Each row was made from one small tree. Brackets hold a mark, then the marks that hang from it, in the order of their numbers. Every link used is in the known rows. Write each row's tree.
(in the rows, 128 means zero)
Known rows:
(z_556 z_248): [151  91 125 147 137 123 132 144 106 136 145 157 145 139 133 133 142 133
 123 110 127 112 120]
(z_556 (z_248 (z_885 z_399 z_401))): [147  88 120 145 133 108 116 157 115 129 145 153 135 136 157 144 129 144
 115 131 126 109 127]
(z_446 z_399 (z_401 z_885)): [145 138 101 175 125  66 140 152 180 118 100 159  85 162  94 155 118 110
 177 133  15 153  92]
(z_904 (z_50 z_885)): [111 140 115 121 139  69  89 113 138  89 165 147 110 123  90 152  94 110
 131 133  98 127  89]
(z_556 (z_248 (z_885 (z_50 z_446)))): [141 111 123 131 142 102  96 142 115 121 162 155 139 134 144 155 130 142
 111 126 134 108 122]
(z_50 z_446 (z_885 z_399 z_401)): [131 149 113 172 146  25  74 129 200  94 168 136  84 146  81 196  94 105
 170 151  50 162  59]
(z_50 z_446): [124 153 132 149 140  83  94 116 143 104 154 127 119 142 104 152 121 113
 139 126 116 133 119]
(z_904 (z_50 (z_885 z_401))): [110 139 111 126 141  55  84 124 152  83 166 147 107 126 105 162  85 120
 153 135  88 141  99]
(z_556 (z_248 (z_885 z_401))): [144  93 126 138 138 108 115 154 108 125 146 153 140 133 168 136 127 145
 117 130 143 108 145]
(z_446 z_399): [140 128 117 146 129 128 137 140 140 134 124 141 109 144 102 133 136 126
 122 128  75 126  94]
(z_401 z_885): [128 133 109 152 119 106 131 126 151 142 101 143 109 150 106 129 120  94
 141 122  83 135 108]
(z_401 (z_885 z_50 z_399)): [127 140  89 150 114  98 113 138 179 145 110 148  99 153  91 167 116 113
 154 121  39 154  65]
(z_556 (z_248 (z_885 z_50))): [141 102 121 124 137 117 108 147 109 128 152 155 142 130 153 146 133 147
 106 127 139 107 125]
(z_556 (z_248 z_885)): [146  93 130 132 137 123 120 142  96 130 145 152 143 130 153 126 136 135
  95 128 152  94 137]
(z_401 (z_885 z_399)): [132 126 101 161 113 105 132 131 160 149 100 143 101 154  91 139 122  94
 139 123  58 137  81]
(z_904 (z_50 (z_885 z_401)) z_248): [101 122 133 117 129  64  96 118 143  66 154 168 122 150 122 146  83 122
 172 124 107 179  85]
(z_904 z_248): [118 111 150 120 117 136 140 122 120 111 117 149 143 152 145 111 125 130
 147 117 146 166 115]
(z_556 (z_248 (z_885 z_50 z_401))): [140 102 118 130 138 104 102 158 123 122 153 155 138 133 168 156 124 158
 128 129 130 120 134]
(z_885 z_50 z_399): [126 138  99 126 121 117 101 145 168 133 142 135 114 132 106 183 123 155
 147 125  65 156  67]

Which tree is each row?
[116 158 124 110 135  83  77 130 149  98 150 128 117 123 146 167 107 143
 126 154 128 130 135] : (z_248 (z_885 (z_50 (z_446 z_401))))
[140 161 117 175 152  13  89 125 199  82 161 149  75 150  62 190 102  94
 170 154  31 155  57] : (z_50 (z_446 z_399 z_401) z_885)
[ 98 117 140 100 117 103 101 114 106  78 143 159 134 145 137 123  98 128
 120 125 143 144 107] : (z_904 z_50 (z_248 (z_885 z_399)))
[136 154 118 173 146  12  84 121 199  85 162 141  81 143  65 197  97  94
 171 154  43 158  54] : (z_50 (z_446 z_401) (z_885 z_399))
[143  97 112 137 134 104 103 162 128 126 152 156 133 136 157 163 125 158
 126 129 112 122 115] : (z_556 (z_248 (z_885 z_50 z_399 z_401)))
[130 155 117 174 134  39  97 126 176  96 136 139  99 157  91 173 109 101
 176 129  62 152 104] : (z_50 (z_446 (z_401 (z_885 z_399))))
[149  89 124 139 133 122 121 146 102 136 144 152 137 133 142 134 136 134
  94 129 135  95 118] : (z_556 (z_248 (z_885 z_399)))
[109 122 147  97 117 132 116 123 124 104 124 148 140 143 164 125 116 144
 131 133 158 161 121] : (z_904 (z_248 (z_885 z_50)))
[136 156 113 175 152  25  80 132 200  91 166 145  78 152  78 189  99 104
 169 151  37 159  62] : (z_50 (z_446 z_399) (z_885 z_401))
[115 157 112 144 149  37  70 110 155  76 182 152  95 140  62 171  93  98
 137 131  63 130  66] : (z_904 (z_50 (z_446 z_399) z_885))
[105 118 131 119 124  77 102 110 138  77 153 168 120 150  97 143  93 111
 148 122  99 167  57] : (z_904 (z_50 (z_885 z_399)) z_248)
[121 151 116 119 129  82  78 136 158 104 148 130 108 126 132 177 109 143
 124 154 104 132 109] : (z_248 (z_885 (z_50 (z_446 z_401)) z_399))
[125 152  91 160 121  76  96 131 186 133 124 147  94 160  79 180 113 106
 160 120  33 157  61] : (z_401 (z_885 (z_50 z_446) z_399))
[104 139 137 138 132  49  92 116 138  51 158 171 122 170 102 151  96 119
 176 110  85 172  91] : (z_904 (z_50 (z_446 z_399 z_401)) z_248)
[121 163 100 148 141  57  69 157 198  96 162 140 104 151 129 207 103 164
 200 127  46 182 100] : (z_885 (z_50 (z_446 z_399)) z_401)
[133 150 120 164 144  45  82 112 182 103 167 135  87 141  60 182 107  90
 140 147  64 143  46] : (z_50 z_446 (z_885 z_399))
[102 135 134 133 133  46  78 101 147  61 171 167 113 160  80 160  88 101
 157 120  90 170  51] : (z_904 (z_50 z_446 (z_885 z_399)) z_248)
[132 143  98 156 122  60 118 148 189 114 110 149  97 148 109 178 107 124
 192 131  37 168  95] : (z_446 (z_401 (z_885 z_50 z_399)))
[108 122 143 103 118 118 110 135 137  98 124 148 137 146 179 135 108 154
 152 135 149 174 129] : (z_904 (z_248 (z_885 z_50 z_401)))
[146 111 119 137 142 102  99 146 119 122 160 159 132 139 136 157 133 142
 108 126 117 107 111] : (z_556 (z_248 (z_885 (z_50 (z_446 z_399)))))
[120 138 115 106 123 121  95 137 142 125 137 128 116 119 141 158 116 148
 103 152 120 122 109] : (z_248 (z_885 z_50 z_399))
[113 153 116 140 142  63  79 116 134  81 172 146 112 144  81 157 104 114
 135 116  81 123  99] : (z_904 (z_50 (z_446 z_399)))
